What can hang from each mark:
j_337: j_43
j_922: j_304
j_618: j_17 j_304
j_304: j_43 j_618 j_922
j_17: j_6 j_244 j_618 j_672 j_922
j_244: j_17 j_452
j_43: j_304 j_337
j_672: j_17

Each row was made from one small tree. The marks that hang from a mark follow it in brackets, in the order of their numbers. Every link used is in the known rows. Write each row's tree.
Known rows:
j_17[j_618]: [0.281,-0.597,-0.365,-0.118,0.169,0.518,0.324,0.252,2.759,-0.123,0.137,0.558,-0.083,-0.439,-0.676,0.922,-0.229,0.442,0.065,0.244,0.533,-0.098,-0.219,-0.017,-0.760]
j_618[j_17[j_244 j_922[j_304]]]: [-0.499,0.814,1.550,-0.844,0.236,-0.430,0.297,0.019,-0.609,0.728,-0.342,-0.990,0.474,-0.164,-0.111,-0.020,0.280,0.037,0.204,-0.577,0.009,0.228,0.328,-0.315,-0.069]
j_304[j_618]: [0.008,0.000,-1.060,0.062,-0.105,0.206,0.253,0.029,2.236,0.315,0.437,0.190,-0.245,0.374,0.134,-0.392,-0.319,-0.519,-0.037,0.113,0.448,-0.253,-0.155,-0.010,-1.263]
j_17[j_244 j_672 j_922]: [0.050,-0.104,1.344,-0.260,0.201,0.115,-0.541,0.073,2.625,0.206,-0.235,-0.616,0.483,-0.008,-0.368,-0.399,0.289,0.714,0.039,-0.911,0.437,-0.154,0.028,-0.547,0.063]
j_922[j_304[j_43[j_337] j_618[j_17]]]: [-0.612,0.771,-0.670,-0.472,-0.762,0.274,-0.066,0.289,-4.888,1.183,-1.167,0.282,0.298,-0.292,0.091,-0.651,0.292,-0.673,0.168,0.058,-0.622,-0.139,0.215,-0.065,-0.133]
j_43[j_304[j_618[j_17]] j_337]: [-0.237,0.386,-0.649,-0.844,-0.400,-0.376,0.377,0.593,-5.974,0.611,0.166,0.751,-0.484,-0.184,-0.246,-0.931,0.501,-0.930,-0.126,0.507,0.001,0.075,-0.651,0.040,0.419]
j_618[j_17[j_244] j_304[j_43 j_922]]: [-0.064,-0.008,-0.350,0.227,-0.075,0.146,-0.164,-0.043,-2.514,-0.641,0.311,-0.384,-0.324,0.445,0.201,0.533,0.392,0.927,0.072,0.676,-0.187,0.182,-0.426,0.591,0.088]
j_17[j_922]: [0.198,-0.267,0.772,-0.408,0.709,-0.068,0.185,0.045,4.173,0.104,-0.237,-0.326,-0.161,-0.332,0.037,-0.477,-0.260,-0.042,-0.261,-1.075,0.163,-0.049,0.158,-0.001,-0.431]
j_244[j_17[j_922]]: [0.609,-0.427,0.957,-0.171,0.465,-0.106,-0.084,0.086,4.097,0.295,-0.245,-0.592,-0.327,0.119,0.245,0.163,-0.719,-0.304,0.214,-0.737,0.821,-0.051,0.570,-0.093,0.071]
j_244[j_17[j_6 j_618[j_304] j_672]]: [0.176,-0.673,-0.824,1.607,-0.514,-0.071,-0.567,0.037,0.253,-1.052,1.200,0.099,0.103,0.453,-0.261,2.389,-0.346,0.119,0.202,1.614,-0.182,0.197,-0.533,-0.067,0.200]
j_43[j_304[j_618] j_337]: [-0.140,0.243,-0.453,-1.283,-0.341,0.049,0.259,0.813,-3.309,1.078,-0.204,0.922,-0.415,-0.012,-0.084,-1.689,0.240,-0.570,-0.594,0.061,0.251,-0.209,-0.208,-0.037,-0.169]
j_43[j_304[j_922] j_337]: [0.306,-0.308,1.388,-1.856,-0.003,-0.106,0.151,0.675,-1.947,0.982,-0.304,0.781,-0.650,0.136,0.276,-0.288,0.335,0.335,-0.959,-0.805,0.431,-0.141,-0.034,0.250,0.807]
j_618[j_17[j_244 j_672]]: [0.365,-0.013,0.507,0.580,-0.370,-0.363,-0.389,-0.380,-0.096,0.173,0.650,-0.615,0.190,-0.343,-0.397,0.760,0.400,0.773,0.418,0.145,0.610,-0.035,-0.624,-0.422,0.255]
j_244[j_17[j_618[j_304[j_922]]] j_452]: [0.515,-1.179,-0.985,0.551,-0.034,0.105,0.519,0.260,0.873,-1.612,0.584,-0.014,-0.535,1.440,-0.182,1.410,-0.282,0.355,0.241,0.908,0.766,0.127,0.267,0.950,0.715]
j_618[j_17[j_672] j_304[j_43 j_922]]: [-0.072,-0.521,-0.325,0.965,-0.438,0.413,-0.471,-0.186,-1.589,-0.877,0.540,-0.086,-0.343,0.369,0.332,2.105,0.519,0.563,-0.073,0.250,-1.145,0.157,-0.668,0.219,1.143]
j_618[j_304[j_43]]: [0.076,-0.354,-1.410,0.542,-0.003,0.512,0.070,-0.002,0.500,-0.051,-0.047,0.130,-0.604,-0.513,0.244,-0.416,-0.266,0.667,-0.446,0.167,-0.502,-0.130,-0.279,0.523,-0.924]
j_922[j_304[j_43[j_337] j_618]]: [-0.570,0.644,-0.594,-0.909,-0.706,0.722,-0.205,0.503,-2.417,1.610,-1.635,0.432,0.368,-0.203,0.207,-1.327,0.068,-0.295,-0.256,-0.342,-0.265,-0.406,0.712,-0.072,-0.739]
j_244[j_17]: [0.916,-0.527,0.081,0.172,0.004,-0.147,0.044,-0.125,3.391,0.611,0.209,-0.298,-0.606,-0.140,0.342,0.497,-0.845,0.142,0.103,-0.082,1.300,-0.225,0.311,0.037,-0.409]
j_337[j_43[j_304[j_618 j_922]]]: [-0.233,0.435,-0.052,-0.974,-0.069,0.860,0.557,-0.089,1.145,0.792,0.403,0.978,-0.729,0.592,0.669,-0.443,0.190,-0.272,-0.126,-0.091,0.355,0.019,0.588,-0.598,-0.094]
j_17[j_6 j_244]: [0.576,0.162,0.151,0.380,0.186,-0.711,-0.079,-0.473,1.788,0.181,0.337,-0.105,0.088,-0.413,0.221,-0.754,-0.435,0.521,-0.216,0.274,0.826,-0.158,-0.158,0.097,-1.156]
j_337[j_43]: [0.566,-0.127,0.134,-0.110,0.340,0.276,0.313,-0.991,4.529,1.209,0.108,-0.190,-0.610,-0.977,0.195,-0.666,-0.356,0.568,0.051,-0.651,1.075,-0.103,0.593,-0.384,-1.343]
j_672[j_17]: [0.305,-0.602,0.396,-0.057,0.082,0.256,-0.095,-0.403,0.785,0.235,0.413,-0.106,-0.212,-0.535,-0.211,0.454,-0.422,0.377,-0.645,-0.332,-0.098,-0.215,-0.024,0.335,-0.326]
j_618[j_17 j_304[j_922]]: [0.015,-0.436,0.073,0.289,0.061,-0.522,0.479,-0.275,-1.210,-0.676,1.430,-0.578,-0.740,0.825,0.318,1.859,0.240,0.004,-0.293,0.360,-0.174,0.351,-0.873,0.753,-0.048]
j_337[j_43[j_304[j_618[j_17[j_6]]]]]: [-0.228,0.930,-1.376,0.593,-0.048,-0.299,0.523,-0.814,-1.898,0.171,0.961,0.829,-0.596,-0.616,0.558,-0.864,-0.067,-1.052,0.370,0.973,-0.403,0.330,-0.150,-0.608,-0.137]
j_672[j_17[j_244 j_618[j_304]]]: [-0.291,-0.424,-0.421,-0.057,-0.249,0.661,-0.162,0.176,-3.462,-0.657,0.762,-0.144,0.323,0.258,-1.357,0.779,0.180,1.046,-0.341,1.324,-0.265,0.128,-0.575,0.443,-0.809]
j_337[j_43[j_304[j_618[j_17] j_922]]]: [-0.295,0.601,-0.249,-0.553,-0.120,0.375,0.664,-0.381,-1.536,0.376,0.810,0.766,-0.773,0.441,0.531,0.259,0.419,-0.694,0.311,0.264,0.012,0.308,0.140,-0.606,0.496]
j_304[j_43]: [0.495,-0.347,-0.627,0.163,0.154,0.601,-0.038,-0.078,3.019,0.423,-0.694,0.364,-0.439,-1.126,0.331,-0.560,-0.474,0.615,-0.195,-0.445,0.114,-0.320,0.183,0.069,-0.566]
j_304[j_618[j_17] j_922]: [-0.159,-0.015,-0.328,0.097,-0.170,-0.122,0.405,-0.086,-0.179,-0.404,0.939,-0.072,-0.239,1.174,0.341,1.210,0.123,-0.804,0.291,0.254,0.172,0.101,-0.319,0.194,-0.016]

Write each row's tree:
[-0.165,0.595,-0.807,1.383,-0.622,-0.656,-0.506,-0.466,-1.688,-0.492,1.115,-0.237,0.594,0.355,-0.029,0.114,0.227,-0.409,0.585,1.186,0.032,0.029,-0.796,-0.452,-0.042]
j_304[j_618[j_17[j_6 j_244 j_672]]]
[0.467,-0.070,0.088,0.271,0.687,-0.882,0.538,-0.373,0.239,-0.843,-0.278,-0.865,0.079,-0.261,-0.379,-1.580,0.104,0.204,0.572,-0.509,0.612,0.122,0.086,0.409,0.570]
j_618[j_17[j_244[j_452] j_922]]
[-0.256,0.053,-0.226,1.099,0.647,-1.268,0.219,-0.498,-1.402,-1.263,1.160,-0.683,-0.206,-0.010,0.240,0.498,-0.099,-0.762,-0.192,0.389,-1.096,0.532,-0.832,0.553,-0.177]
j_618[j_17[j_6 j_922] j_304]
[0.179,-0.479,-0.831,-0.184,-0.130,0.231,-0.235,0.164,-2.720,0.487,-0.777,0.057,-0.436,-0.669,-0.149,-1.153,0.067,0.659,-0.665,-0.014,-0.163,-0.168,-0.250,0.714,-0.806]
j_618[j_304[j_43[j_337]]]
[0.858,-0.498,0.198,1.306,-0.344,-0.516,-0.761,-0.501,3.437,0.014,0.618,-0.087,-0.112,-0.165,0.579,1.169,-0.713,-0.053,0.092,0.200,0.577,-0.182,0.042,-0.372,0.410]
j_244[j_17[j_6 j_672]]
[0.509,-0.250,0.236,-0.086,0.745,-0.407,0.405,-0.151,2.631,-0.439,-0.589,-0.647,0.113,-0.164,-0.213,-2.439,-0.080,0.513,0.096,-0.854,0.975,-0.150,0.451,0.388,-0.060]
j_17[j_244[j_452] j_922]
[-0.012,0.093,1.091,-0.018,0.579,-0.344,-0.621,-0.411,-0.026,-0.478,-0.005,-0.518,0.632,-0.289,-0.185,-0.677,-0.330,0.188,-0.382,-0.226,-0.424,-0.004,0.135,0.177,-0.104]
j_672[j_17[j_6 j_244 j_922]]
[0.026,-0.141,-0.363,-0.842,-0.361,0.769,-0.382,0.450,-0.960,0.492,-1.215,0.638,0.025,0.635,0.302,-0.793,0.188,-0.179,-0.184,-0.372,0.148,-0.403,0.428,0.381,-0.103]
j_304[j_43[j_337] j_618 j_922]
[0.222,-0.464,-0.176,1.085,-0.192,0.201,-0.473,-0.061,2.480,-0.688,0.519,0.698,0.460,-0.489,-0.397,1.659,-0.142,0.363,0.031,0.578,-0.228,-0.056,-0.474,-0.417,0.130]
j_17[j_6 j_618 j_672]
[0.029,0.008,-1.210,-0.393,-0.393,0.667,-0.322,0.411,-1.500,0.693,-1.289,0.605,-0.015,-0.324,-0.082,-1.866,-0.029,-0.210,-0.047,-0.125,0.265,-0.423,0.209,0.210,-0.704]
j_304[j_43[j_337] j_618]
[-0.122,0.426,-0.779,0.105,-0.297,0.545,-0.186,0.150,-1.655,-0.402,-0.248,0.184,0.157,0.791,0.188,-0.180,0.276,0.051,0.652,0.549,0.184,-0.060,-0.068,0.065,0.116]
j_304[j_43 j_618[j_17[j_244]] j_922]
[-0.420,0.190,0.005,-0.027,-0.686,0.215,0.140,0.423,-2.318,-0.273,1.145,0.901,-0.336,0.994,0.282,1.671,0.711,-0.643,0.010,0.408,-0.725,0.119,-0.653,-0.573,1.750]
j_43[j_304[j_618[j_17[j_672]] j_922]]
[-0.508,0.664,0.953,0.245,0.394,-0.970,0.231,-0.397,0.168,0.052,0.092,-0.507,0.315,-0.329,0.574,0.854,-0.216,-0.934,-0.095,-0.454,-1.089,0.346,0.195,-0.174,0.129]
j_618[j_17[j_6 j_922[j_304]]]
[-0.030,-0.019,-0.512,-0.418,-0.420,0.297,-0.237,0.221,-3.549,0.092,-0.758,0.391,-0.021,0.440,0.206,-0.113,0.394,-0.518,0.279,0.037,-0.104,-0.108,-0.028,0.372,0.568]
j_304[j_43[j_337] j_618[j_17] j_922]
[-0.727,0.778,-0.529,0.013,-0.542,-0.176,0.524,-0.037,-1.545,0.657,0.446,-0.241,0.057,0.347,0.176,0.820,0.046,-0.985,0.187,0.422,-0.325,0.068,-0.007,-0.203,-0.634]
j_922[j_304[j_618[j_17]]]
[0.000,0.215,0.411,-1.069,-0.346,0.428,-0.258,0.269,-1.349,1.846,-1.811,0.217,0.093,-1.053,0.235,-0.802,-0.043,0.542,-0.547,-0.912,-0.115,-0.381,0.793,0.026,-0.393]
j_922[j_304[j_43[j_337]]]
[-0.274,0.530,0.748,-0.179,0.380,-0.820,0.716,-0.217,-0.990,-0.003,-0.576,-1.006,0.376,-0.112,-0.074,-1.129,0.233,0.015,0.411,-0.659,0.141,0.158,0.591,0.136,0.577]
j_618[j_17[j_244[j_452] j_922[j_304]]]
[-0.631,-0.609,-0.759,0.088,0.324,1.512,-0.518,0.440,-1.985,-1.327,-0.481,0.374,0.351,-0.242,-0.981,0.625,-0.002,0.422,-0.311,0.417,-1.927,0.174,-0.113,0.405,0.262]
j_672[j_17[j_618[j_304[j_43]] j_922]]
[0.205,-0.287,0.294,0.129,-0.393,0.645,-0.446,0.364,1.624,-0.023,0.097,0.240,0.585,-0.118,-1.076,0.865,0.303,1.247,0.348,0.474,0.832,-0.180,-0.369,-0.596,-0.174]
j_17[j_244 j_618 j_672]
[0.060,0.240,1.072,0.901,0.260,-0.905,-0.662,-0.463,-0.010,-0.668,0.422,-0.670,0.647,-0.338,-0.091,0.318,0.240,0.020,0.430,-0.094,-0.347,0.219,-0.491,-0.462,0.747]
j_618[j_17[j_6 j_244 j_672 j_922]]
[0.019,-0.502,-0.568,0.096,0.037,0.604,-0.030,0.108,1.060,-0.451,0.096,0.162,-0.633,0.440,0.567,0.659,-0.046,0.697,-0.572,-0.097,-0.498,-0.071,-0.053,0.682,-0.324]
j_618[j_304[j_43 j_922]]
[-0.550,0.535,0.097,-1.249,0.055,-0.335,0.359,0.799,-5.281,0.417,-0.348,0.456,-0.185,0.068,-0.314,-1.209,0.622,-1.342,-0.027,-0.174,-0.491,0.238,-0.490,-0.091,0.902]
j_43[j_304[j_618[j_17[j_922]]] j_337]
[-0.192,0.618,-0.935,-0.590,-0.065,0.728,0.644,-0.183,1.071,1.078,0.382,0.923,-0.761,-0.349,0.292,-1.435,0.004,-0.295,-0.019,0.122,0.346,-0.024,0.365,-0.724,-0.790]
j_337[j_43[j_304[j_618]]]
[-0.337,0.143,0.251,0.056,0.448,-0.691,0.245,-0.053,-2.204,-0.632,0.677,-1.189,-0.062,0.294,-0.399,-0.258,0.329,0.152,0.112,0.254,-0.117,0.429,-0.715,0.356,-0.452]
j_618[j_17[j_244 j_922] j_304]
[-0.065,-0.215,0.140,0.265,0.706,0.019,0.035,0.185,3.044,-0.968,-0.045,0.444,0.418,-0.338,-0.301,0.483,-0.405,-0.251,0.073,0.019,-0.405,0.169,-0.074,-0.063,-0.275]
j_17[j_6 j_618 j_922]
[-0.601,-0.464,-0.239,0.533,0.452,0.184,-0.307,-0.037,-2.244,-1.663,0.713,0.134,0.470,0.142,-0.797,1.114,-0.145,-0.205,-0.591,0.847,-1.851,0.407,-0.472,0.549,-0.100]
j_672[j_17[j_6 j_618[j_304] j_922]]
[-0.166,0.091,-1.016,0.392,-0.268,0.607,0.045,0.003,-0.370,-0.529,-0.130,0.443,-0.195,0.585,0.476,0.660,0.083,-0.511,0.418,0.353,-0.441,-0.038,-0.035,0.157,0.389]
j_304[j_43 j_618[j_17] j_922]
[0.269,0.045,0.466,0.592,0.451,-0.962,0.309,-0.376,2.916,-0.247,-0.651,-0.535,0.156,0.012,0.949,-0.608,-0.855,-0.737,0.099,-0.624,0.074,-0.014,1.252,0.202,0.703]
j_244[j_17[j_6 j_922[j_304]] j_452]
[-0.691,0.194,0.981,-0.961,0.313,0.646,0.346,0.641,2.519,0.453,-0.704,0.143,0.579,-0.018,-0.467,1.089,-0.030,-0.083,-0.016,-0.568,-0.554,0.114,0.604,-0.450,-0.274]
j_17[j_618 j_922[j_304]]
[-0.008,-0.143,1.356,-0.732,0.480,0.260,-0.379,-0.109,0.110,0.035,-0.283,-0.713,0.435,-0.175,-0.526,-0.649,-0.061,0.556,-0.310,-0.616,-0.083,-0.100,0.273,0.048,-0.176]
j_672[j_17[j_244 j_922]]
[-0.104,0.266,1.504,0.441,-0.146,-0.433,-0.649,-0.086,3.001,0.436,-0.180,-0.558,0.534,0.195,0.821,1.245,-0.480,-0.554,-0.030,-0.581,-0.440,0.018,0.843,-0.766,0.866]
j_244[j_17[j_6 j_672 j_922[j_304]]]
[-0.580,0.560,2.086,-0.765,-0.117,0.153,-0.415,0.254,2.133,1.023,-0.571,-0.793,0.842,0.167,-0.097,-0.006,0.387,0.597,-0.127,-1.102,-0.061,-0.097,0.597,-0.868,0.130]
j_17[j_244 j_672 j_922[j_304]]
[-0.102,0.376,-0.090,-0.185,-0.289,-0.188,0.158,-0.010,-1.268,-0.357,0.687,-0.319,0.091,1.314,0.056,0.427,0.319,-0.288,0.504,0.569,0.708,0.062,-0.347,0.078,-0.233]
j_304[j_618[j_17[j_244]] j_922]
[-0.610,0.337,1.591,-0.037,-0.128,-0.202,-0.070,-0.042,0.734,0.494,-0.061,-0.731,0.439,-0.170,0.087,1.587,0.394,-0.349,0.045,-1.006,-0.962,0.202,0.037,-0.707,0.954]
j_618[j_17[j_672 j_922[j_304]]]
[0.068,0.185,0.871,-0.267,0.558,-0.574,0.112,-0.088,0.303,-0.136,0.059,-0.841,0.156,-0.222,-0.316,-0.464,0.170,0.109,0.433,-0.410,0.485,0.185,-0.269,-0.128,-0.090]
j_618[j_17[j_244 j_922]]
[0.275,-0.713,0.815,0.150,-0.008,0.681,-0.542,0.593,3.962,-0.427,-0.291,-0.052,0.386,0.207,-0.649,1.708,-0.198,0.045,0.679,-0.110,0.241,0.033,0.373,-0.750,1.014]
j_244[j_17[j_618 j_672 j_922]]
[0.276,0.045,0.957,-1.081,0.319,0.579,0.590,-0.360,2.650,1.063,0.152,0.689,-0.966,-0.294,0.617,0.019,0.066,0.602,-0.392,-0.675,0.482,0.070,0.680,-0.488,0.174]
j_337[j_43[j_304[j_922]]]
[-0.424,0.490,1.094,-0.964,0.076,-0.002,-0.187,0.258,-2.993,1.134,-1.851,-0.284,0.350,-0.965,0.031,-0.525,0.318,-0.223,-0.018,-1.191,-0.923,0.066,0.499,-0.019,0.684]
j_618[j_17[j_922[j_304[j_43[j_337]]]]]
[-0.003,0.159,-1.344,0.051,-0.454,0.224,-0.253,0.114,-4.056,0.346,-0.814,0.355,-0.021,-0.457,-0.221,-1.201,0.157,-0.566,0.381,0.269,-0.062,-0.136,-0.213,0.228,-0.048]
j_304[j_43[j_337] j_618[j_17]]
[0.229,-0.196,-0.385,0.546,0.766,-0.399,0.241,-0.092,1.620,-1.554,-0.409,0.094,0.685,-0.296,-0.593,-1.485,-0.214,0.321,0.477,0.242,0.355,0.055,0.215,0.332,0.126]
j_17[j_6 j_244[j_452] j_618 j_922]
[0.604,-0.626,-0.192,1.234,-0.393,0.111,-0.717,0.001,2.971,-0.620,0.533,0.499,0.294,-0.135,-0.168,2.089,-0.557,0.112,0.504,0.882,0.385,-0.046,-0.026,-0.508,0.607]
j_244[j_17[j_6 j_618 j_672]]
[-1.080,0.787,0.383,0.362,-0.303,-0.077,-0.416,0.059,1.593,0.187,-0.007,-0.032,0.932,0.638,0.534,0.370,0.039,-1.131,-0.178,-0.363,-1.311,-0.029,0.361,-0.760,0.004]
j_17[j_6 j_672 j_922[j_304[j_618]]]
[-0.259,0.138,0.395,-1.711,-0.348,0.138,0.208,0.885,-3.020,0.772,-0.238,1.027,-0.415,0.937,0.205,-0.609,0.471,-0.516,-0.707,-0.158,0.274,-0.160,-0.045,0.140,0.490]
j_43[j_304[j_618 j_922] j_337]
[0.620,-0.306,-1.104,0.879,0.267,-0.430,0.320,-0.238,1.034,-1.227,-0.096,0.397,0.371,-0.386,-0.500,-1.189,-0.332,0.736,0.343,0.905,0.885,-0.110,0.020,0.441,-0.357]
j_17[j_6 j_244[j_452] j_618]
[0.155,-0.578,-0.035,-0.681,-0.089,0.358,-0.312,0.293,-2.224,0.276,-0.664,0.102,-0.438,0.231,0.258,-0.145,0.268,0.746,-0.790,-0.271,-0.227,-0.114,-0.083,0.880,-0.144]
j_618[j_304[j_43[j_337] j_922]]
[0.873,-0.190,-0.736,0.936,0.392,-1.015,0.292,-0.690,1.540,-0.638,0.151,-0.167,-0.012,-0.459,0.233,-1.974,-0.462,0.584,-0.047,0.167,1.055,-0.238,0.075,0.648,-0.477]
j_17[j_6 j_244[j_452]]
[-0.032,0.375,-1.504,1.231,-0.119,-0.836,0.240,-0.536,-0.702,-0.653,1.060,0.191,-0.099,0.045,0.369,0.262,-0.350,-1.246,0.275,0.945,-0.182,0.126,-0.646,0.130,-0.543]
j_304[j_618[j_17[j_6]]]
[0.726,-0.485,-0.170,0.652,-0.130,-0.277,-0.070,-0.359,2.047,-0.234,-0.022,-0.383,0.097,-0.247,-0.283,-1.142,0.123,1.187,0.102,-0.266,1.169,-0.383,0.073,0.021,0.339]
j_17[j_244[j_452] j_672]
